Known rows, with every way that one mark hangs from another:
{k980 {k769 {k744 k346} k832}}: -.26	-.48	.53	-.38	-.02	-.09	.18	-.01	.46	-.07	.36	-.09	.14	-.10	.30	-.22	.07	-.27	-.31	.36	-.14	-.12	-.21	.29	-.02
{k832 {k636 k264 k769}}: .13	.15	-.38	.36	.02	-.03	-.25	-.23	-.15	.35	-.53	-.40	-.06	.43	.01	-.14	.35	.42	-.01	.03	.40	-.13	.43	-.05	.22
{k264 {k769 k832}}: .17	-.03	.32	-.19	-.14	.04	.00	-.12	.13	.04	-.07	.14	.26	.27	.02	-.36	.14	-.10	.12	.08	-.27	-.02	.06	.38	-.07
{k744 k832}: .15	-.01	-.25	.24	.13	.13	-.13	.20	-.08	-.09	-.20	-.19	.13	.54	-.16	-.10	.21	.30	.08	.33	.17	.04	.02	.14	-.21
{k832 k636}: .02	-.11	-.24	.24	-.10	.19	.01	-.26	-.09	.20	-.51	-.39	-.17	.15	.08	-.13	.26	.17	.25	.15	.29	.04	.28	.29	-.04
{k346 k264 k636 {k744 k683 k832}}: -.20	-.25	-.81	.34	.23	.16	-.07	.43	-.27	-.20	.08	-.06	-.01	-.54	-.35	-.14	.14	.25	-.18	-.27	.11	.09	-.18	-.20	-.02
{k264 {k769 k816 k832}}: .14	.26	.36	-.19	.02	-.13	.10	-.23	.03	-.08	.07	.36	.20	.15	.06	-.11	-.09	-.17	.15	.01	-.17	.02	.01	.04	-.09
{k346 {k636 {k264 k769}}}: .16	.25	.04	.08	-.10	.23	.01	.07	-.18	.19	-.19	.05	.28	.48	-.07	-.11	.27	.19	.04	-.16	.01	-.28	.18	.11	-.01
{k264 {k769 {k744 k683} k816}}: .36	.10	.11	-.17	-.02	-.15	.02	.11	-.17	-.01	.32	.29	-.22	-.30	-.27	.18	-.41	-.44	.04	-.37	-.37	-.02	-.13	-.29	.29
{k636 k264 {k769 k816 k832}}: .21	.50	.08	.22	.30	-.34	.05	-.42	-.13	-.08	-.20	.21	.17	.47	.05	-.07	.13	.09	-.15	.09	.33	-.06	.17	-.20	.03
{k980 {k769 k744 k816}}: -.21	.14	.33	-.25	-.03	.07	.49	-.21	.23	-.29	.17	.06	-.17	-.02	-.08	.30	-.32	-.38	-.19	.21	.13	.02	-.13	-.30	.14
{k980 {k769 {k744 k264}}}: -.34	-.03	.20	-.12	-.32	.37	.18	.02	.36	-.15	-.10	-.19	-.10	.12	-.14	.20	-.08	-.06	-.17	.23	-.04	.16	-.12	.22	-.19
{k980 {k769 k816}}: -.13	.24	.23	-.16	.04	.23	.46	-.29	.23	-.20	.02	-.01	.02	.24	.19	.36	.02	.01	.01	.20	.15	.07	.12	-.29	-.08
{k636 k264}: .16	.19	-.06	.34	.06	.20	.12	-.17	-.06	.10	-.43	-.16	.12	.57	.02	.00	.27	.17	.06	.15	.16	-.14	.17	.17	-.05
{k264 {k769 k744}}: .04	-.09	.30	-.19	-.20	.05	.04	.16	.05	.08	.08	.02	-.04	.13	-.28	-.12	-.32	-.39	.08	.02	-.33	-.10	-.17	.15	.31
{k832 {k636 {k264 k769}}}: .11	.14	-.18	.06	-.19	.19	-.32	-.08	.05	.43	-.32	-.20	.02	.23	.01	-.06	.21	.27	.01	-.07	.00	-.19	.43	.07	.14
{k980 {k769 {k744 k264} k816}}: -.37	.25	.23	-.14	-.16	.19	.30	-.13	.28	-.28	.05	.04	-.16	-.01	-.10	.45	-.31	-.15	-.12	.20	.10	.21	-.16	-.16	-.20
{k769 k816 {k832 k636}}: .00	.15	-.09	.15	.09	-.16	.07	-.56	-.06	-.04	-.34	.04	-.15	-.10	.15	-.15	.17	.00	.13	.13	.40	.11	.20	.14	-.23
{k264 {k769 k744 k816}}: .05	.17	.34	-.21	-.04	-.11	.15	.05	-.06	-.03	.21	.22	-.10	.00	-.24	.13	-.53	-.47	.08	-.04	-.20	-.05	-.22	-.23	.28
{k744 k264 k346 k683 {k832 k636}}: .19	-.38	-.72	.37	.09	.08	-.80	.54	-.10	.32	-.07	-.48	-.08	-.16	.22	.04	.52	.86	.12	-.03	.04	.15	.12	.22	-.52
{k636 {k769 k744 k816}}: .07	.20	.13	.09	.15	-.31	.23	-.09	-.24	-.13	.00	.04	-.19	.18	-.23	.10	-.42	-.30	.05	.08	.19	.01	-.17	-.38	.39
{k744 k683}: .43	-.12	-.22	.27	.03	.18	.12	-.09	-.20	.05	-.25	-.16	-.09	.11	.00	-.02	.32	.07	.24	-.15	-.10	.08	.10	.21	-.04
{k769 k816}: .09	.24	.07	.21	.14	.06	.34	-.27	-.18	-.09	-.20	.01	-.05	.30	.07	.19	-.04	-.03	.31	.13	.20	.08	.01	-.09	-.08
{k769 {k744 k346 k683 k832} k816}: .30	-.25	-.22	.10	.41	-.36	-.26	.52	-.23	-.08	.52	.01	-.12	-.28	-.04	.18	-.17	-.02	-.08	-.02	-.03	-.06	-.34	-.37	-.01
{k832 {k636 {k769 {k744 k264}}}}: -.15	-.06	-.28	.25	-.20	-.05	-.30	.02	-.09	.19	-.45	-.39	-.35	.05	-.27	-.12	-.08	.15	.06	.05	.24	.16	.07	.18	.07
{k346 {k264 {k769 k816}} k636}: -.49	.14	-.03	-.12	-.11	.25	.42	.09	-.22	-.30	.05	.27	.22	-.15	.14	.19	-.20	.05	.26	-.24	.15	.06	-.01	-.20	.06

Rows:
-.05	.32	-.41	.05	-.10	.05	-.63	.32	-.01	.12	-.11	-.02	-.03	.10	-.13	.24	-.06	.55	.14	.01	.11	.18	.17	-.19	-.41
{k744 {k264 {k769 k816}} {k832 k636}}
.06	.18	.08	-.18	-.07	-.16	-.15	-.33	.02	.10	-.10	.19	-.03	-.13	.11	-.17	.01	-.04	.12	-.04	.05	.04	.23	.06	-.07
{k264 {k769 k816 {k832 k636}}}
.49	.10	-.67	.12	-.01	.04	-.81	.36	-.04	.34	-.06	-.17	.02	.03	-.21	-.07	.38	.51	-.24	-.25	-.05	-.14	.42	-.14	-.02
{k744 k683 {k832 {k636 {k264 k769}}}}
.21	-.02	-.39	.45	.09	.14	-.14	.03	-.05	.27	-.20	-.15	-.24	-.22	-.33	.07	.15	.15	.12	-.25	-.38	.16	-.14	.10	-.22
{k346 {k744 k264 k683}}
-.15	-.27	-.77	.28	.23	.09	-.18	.40	-.01	-.12	.10	-.11	-.06	-.50	-.32	-.02	.00	.21	-.18	-.13	-.11	.15	-.13	-.27	.05
{k346 k264 {k744 k683 k832}}
-.07	-.18	.30	.04	.24	-.24	.20	.07	-.13	.01	.28	-.04	-.11	-.07	.16	.19	-.34	-.27	.18	.18	.03	-.10	-.37	-.11	.12
{k769 {k744 k346} k816}
.14	-.21	.05	-.19	-.12	.19	.27	-.05	.22	-.13	.14	-.11	-.22	-.21	-.16	.09	.02	-.30	-.28	-.06	-.15	.03	-.02	-.01	.18
{k980 {k769 {k744 k683}}}
-.44	-.12	.04	-.17	-.38	.14	-.10	-.30	.49	-.11	-.25	-.14	-.19	-.27	-.07	-.18	.11	-.02	-.39	.23	.19	.19	.08	.45	-.33
{k980 {k769 {k744 k264} {k832 k636}}}
.34	-.02	-.32	.01	-.20	-.01	-.44	.07	-.01	.39	-.06	-.06	-.26	-.32	-.30	-.11	.01	-.12	-.26	-.39	-.21	-.21	.22	-.04	.35
{k832 {k636 {k264 {k769 {k744 k683}}}}}
-.28	-.22	.58	-.41	.17	-.24	.29	-.15	.35	-.20	.52	.13	.07	-.23	.34	.07	-.15	-.35	-.29	.29	.01	-.09	-.30	-.06	-.03
{k980 {k769 {k744 k346} k816 k832}}
.36	-.22	.04	.06	.36	-.47	-.03	.24	-.32	.12	.43	-.04	-.20	-.23	.09	.18	-.23	-.17	.09	-.23	-.11	-.08	-.24	-.45	.36
{k636 {k769 {k744 k346 k683} k816}}
.21	.21	.27	-.06	-.09	.00	-.14	-.15	.18	.12	-.16	.20	.35	.41	.00	-.30	.22	.02	-.14	.00	-.19	-.19	.18	.29	-.05
{k636 {k264 {k769 k832}}}
.09	.42	.38	-.19	.03	-.30	-.04	-.16	.08	-.09	.17	.47	.09	.02	-.25	-.10	-.31	-.46	-.30	-.04	-.10	-.22	-.14	-.10	.15
{k636 {k264 {k769 k744 k816 k832}}}
.01	.38	.14	.00	-.15	.18	-.03	.06	-.01	.06	-.07	.14	.09	.26	.01	.34	-.18	.19	.36	-.08	-.19	.18	-.02	-.06	-.26
{k744 {k264 {k769 k816}}}
.25	-.27	.18	-.01	.27	-.44	.03	-.02	-.14	-.07	.40	.22	-.13	-.48	.16	-.06	-.09	-.37	-.05	-.10	-.13	-.05	-.32	.03	-.01
{k769 {k744 k346 k683} k816 k832}
.39	.12	-.09	.15	.21	-.34	.10	-.02	-.33	-.10	.11	.08	-.33	-.12	-.28	.12	-.30	-.30	-.01	-.26	.02	.06	-.14	-.45	.38
{k636 {k769 {k744 k683} k816}}
-.51	-.27	-.15	-.20	-.36	.16	-.09	-.14	.21	-.06	-.22	.00	.14	-.37	.24	-.34	.06	.10	.04	-.04	.05	.14	.29	.34	.05
{k346 {k264 {k769 {k832 k636}}}}
.04	.11	-.20	.29	-.02	.01	-.17	-.47	.05	.16	-.55	-.14	.01	.18	.09	-.36	.49	.19	-.16	.17	.37	-.07	.37	.41	-.17
{k769 {k832 {k636 k264}}}
-.27	-.56	-.34	.18	.03	.26	.24	.32	-.31	-.08	.10	-.19	.18	-.42	.49	.00	.36	.32	.25	-.29	.10	.03	-.03	.20	-.06
{k744 {k346 k264 k636} k683}
.03	.14	.48	-.30	-.02	-.29	.10	-.16	.06	-.17	.24	.44	.00	-.09	-.23	-.16	-.44	-.57	-.06	.03	-.19	-.05	-.24	.00	.13
{k264 {k769 k744 k816 k832}}
-.48	-.52	.12	-.24	-.16	.27	.11	.44	.13	.14	.23	-.14	.34	-.11	.53	.08	-.07	.21	.29	-.02	-.29	-.03	-.02	.10	.16
{k744 {k346 {k264 k769}}}
-.20	.14	.47	-.36	.03	-.10	.43	-.40	.36	-.43	.21	.26	-.06	-.11	-.05	.02	-.20	-.49	-.36	.26	.15	.04	-.15	-.08	-.02
{k980 {k769 k744 k816 k832}}
-.34	-.16	.40	-.30	.15	-.03	.45	.05	.02	-.14	.47	-.01	.00	-.15	.25	.24	-.11	-.19	-.11	.09	.23	-.16	-.30	-.23	.04
{k980 {k769 {k744 {k346 k636}} k816}}
-.09	-.56	-.39	-.16	.02	.14	-.41	.88	.03	.04	.50	-.10	.34	-.32	.30	.08	.09	.47	.05	-.21	-.36	.03	-.03	-.12	.02
{k744 {k346 {k264 k769}} k683 k832}
-.48	.13	.12	-.23	-.10	.07	.36	-.10	-.12	-.42	.08	.47	.33	-.27	.16	-.11	-.10	-.04	.09	-.17	.19	.11	-.03	.02	-.10
{k346 {k264 {k769 k816 k832}} k636}
-.05	-.24	.22	-.06	-.18	.22	-.27	.43	.08	.40	.08	-.18	.29	.28	.31	.11	.11	.42	.42	.02	-.45	-.01	-.08	.32	-.26
{k744 {k264 k769} k346}
.24	.21	.06	.24	.13	-.20	-.07	-.29	-.04	.03	-.35	-.04	.26	.61	-.01	-.34	.36	.16	-.15	.14	.22	-.10	.21	.12	.05
{k636 k264 {k769 k832}}
